Every row comes from one small tree of marks. The marks that hang from a mark follow it in brackets, in alphabetical order. Every link used is in the known rows. Which tree was each row made from?
Known rows
Y(A E X): [-18 -17  13 -18  10 -17  18 -34   4  47 -53   1 -30  37 -59  -3  26  11
   0 -59 -52 -22 -12]
A(Y(E(K) X)): [ -6 -14  20 -18  13  -9  24 -19 -12  23  -3   4  -3  43 -17   7  25   1
 -23 -23 -47  -4   3]
K(E X(Y)): [  9   3   4  13 -27 -10  47   2 -12  42  17   2  30  16 -16   5   3 -36
  12 -12  -9 -25  24]
K(X): [  9   1  19  -7 -23   3  18  11 -36  74   5  -7  15  43 -49   1  24 -16
 -13  -4 -18 -24   4]
X(Y): [ 49  -2  23  -2 -33 -18 -18   7 -29  19  19  20  29   6 -55 -23  -5 -16
   2  31 -27  13   8]
C(Q(Y(X))): [ 32   1  39 -13  26 -27 -30   4 -35  -5   0  -3  33  39  -8 -42  58  36
 -12  -4  -3  16 -37]
E(C K(X(Y))): [ -7   0 -17  15 -13  -2  29  29   5  14  28 -18  37  -7  -2 -15  12  -4
  21  48  27  24  39]
X(Y(E)): [ 28 -18  37   5 -27 -23  -2 -17 -17  45   4  10   8  18 -54   1   0 -15
  -1   0 -37   2  16]
C(Q(Y(A E X))): [  9 -16  30 -16  37 -38 -15 -37 -11  -4 -38 -13   4  36   0 -40  46  39
  -1 -40 -17   3 -34]
A(Y): [ 47  -2  35  -6 -14 -22 -30 -15 -56  17  16   9  25   4 -55 -37  -8  -6
 -17  23 -46  -7  -9]
X(Y(A E(C K))): [ -2 -16 -27  20  -8 -22   2 -22  32  -2   0   1   4 -30 -21 -27 -15  16
  22  23 -11  23  36]
Q(Y(E X)): [ 15 -19  39  -6  32 -31  22 -21  -6  38 -22   3   1  33 -27   3  35  11
   1 -28 -27  -7 -25]
Y(A E(C) X): [-37 -25   0  13  34 -23  15 -35  20  35 -58 -26 -29   0 -49 -21  29  37
  20 -40 -23 -11  -4]
Q(C Y(E(K))): [ 13  10   9  10  19 -21  16   6  11  22   3   7  14  13 -33  20   8  19
 -12  30   3   3   4]
X(Y(A E)): [ 23 -17  11  -4 -23 -30  -7 -36  -5  19 -19  10  -2  -1 -46 -25 -18 -10
  18  -3 -45   2  12]
A(Y(E X)): [ -1 -20  52 -11  22 -24  11 -35 -31  28 -28 -16  -7  40 -39  -8  26  -1
 -12 -36 -50 -14 -15]
K(E(C) X): [-23   2  -9  41   5   1  43  -4   5  68   6 -19   8  -1 -29   8  16   6
  10 -16  10 -33  26]
C(Q(Y)): [ 65   1  39   0   1 -24 -55  -4 -44   4  29  15  43  19 -23 -48  25  28
 -20  24  -4  14 -20]
E(C(Q) K): [ 12   2  -5  21  -5   7 -47  13 -12  20  39   8  29  12 -26 -26  34  51
 -27  39  16  21  27]

Write each row's tree
[ 22 -11   9  -2 -32  -6  11  -7   2  35  28  32  12  23 -31  13  -5 -15
  -9  17 -31  13  37] | X(Y(E(K)))
[  0 -24   3  21   1 -38  -8 -36  15   7 -22 -18  -2 -36 -41 -39 -10  13
  34  11 -16  12  17] | X(Y(A E(C)))
[ 19 -11 -15  -9 -33 -17   7 -23  14  10   5  30   5   6 -30 -12 -18 -10
   7   5 -38  11  30] | X(Y(A E(K)))
[ 57   5  15  -9   3 -33 -55 -21 -35 -19   6  16  35   1 -16 -73  14  32
  -2  17 -10  12 -28] | C(Q(Y(A)))
[-21   0  14  -8  54 -45  27 -16  15  -3 -77 -30 -10   5 -37 -17  26  33
  24 -21  -6  -5 -39] | Q(C Y(A E X))
[  7 -10   6   5  50 -45 -33 -13  -4 -43 -29 -29  23 -17   3 -78  48  66
  24   6  23  28 -35] | E(C(Q(Y(A X))))
[-19  -4 -22 -18 -19   7  42 -15  11  63  -6   5 -12  47 -19  12   7 -14
  -8 -29 -28 -27  29] | Y(A E(K(X)))
[ 10   5 -31 -22 -35  -6  27  14  -3  -1  14   8  29   8  -5 -26 -10 -26
  15  23  -6  10  27] | E(K(X(Y(A))))
[ 16   2  -6 -15 -39   5  30  29 -15  27  34   5  41  27  -9  -5   8 -30
  -1  30   0   8  31] | E(K(X(Y)))
[ 45  -3  27  27  22 -32 -56  -5 -27  -6  22 -13  43 -17 -11 -58  30  55
   0  42  24  25 -15] | E(C(Q(Y)))
[-14   0 -20  15  -6  11  26  23   1  52  22 -10  20  11 -22  -3  22  10
  -3  25  17  -2  33] | E(C K(X))
[  3 -17  -3  29  -8 -13   7  -6  21  23  22   3  13 -14 -26   0   0  13
   6  30  -3  25  45] | X(Y(E(C K)))
[ 28  18   1  -2  21 -42 -12   1  -8 -19 -32  -2  21 -28 -57 -48  -7  29
  19  41  -1   1 -34] | Q(C Y(A))
[  7  11 -17   0  19 -27  13 -11  22  -1 -18   6   4  -7 -30 -10  -6  24
   4  21  -5   4   0] | Q(C Y(A E(K)))
[ -5 -15  39  35   6  -8 -42 -24 -15  53   3 -23   1  25 -42 -17  36  52
 -18  -8   0   1  13] | Y(E(C(Q)))
[  1   5 -19   6 -24 -18  44 -19   5  16  -4   4  20  -1 -10 -22 -14 -34
  29 -20 -18 -25  20] | K(E X(Y(A)))
[-25 -24   0  20   1 -29  28 -20  12  25 -33 -49   3 -16 -12 -30   4  -3
  46  -2   5   2  22] | K(X(Y(A E(C))))
[  3 -17  33  -3 -23 -15  34  -7 -17  62  -2 -23  12  37 -25   8  14 -31
  10 -12 -15  -9  20] | K(X(Y(E)))
[-40 -11 -31  11   4  -3  41 -11  27  53 -15 -25 -11   9 -15  -5  12  16
  10 -10   2 -14  36] | Y(A E(C K(X)))
[ 40 -15  12  -1   9 -37  -6 -45  -4  23 -15  17  -1  -2 -35 -31 -11   8
   6 -10 -41  -6 -14] | Q(Y(A E))
[-36 -13  -6  19   4   7  44   3  16  80   9 -21   0  28 -16  23  28  11
  -7  -4  10 -11  42] | Y(E(C K(X)))
[-10 -10   9  27   2   4 -29 -12   2  43  25  -3   5  31 -22  -2  37  52
 -30   5   7   9  34] | Y(E(C(Q) K))
[-18  -2 -28  32   1 -24  40 -16  19   7 -11 -23  21 -37  -4 -34 -10  -5
  50  -1  13 -12  28] | K(E(C) X(Y(A)))
[ 43 -11  55   5   7 -27 -38 -27 -30  31  15   4  22  37 -16 -23  29  28
 -21  -7 -12   4 -12] | C(Q(Y(E)))
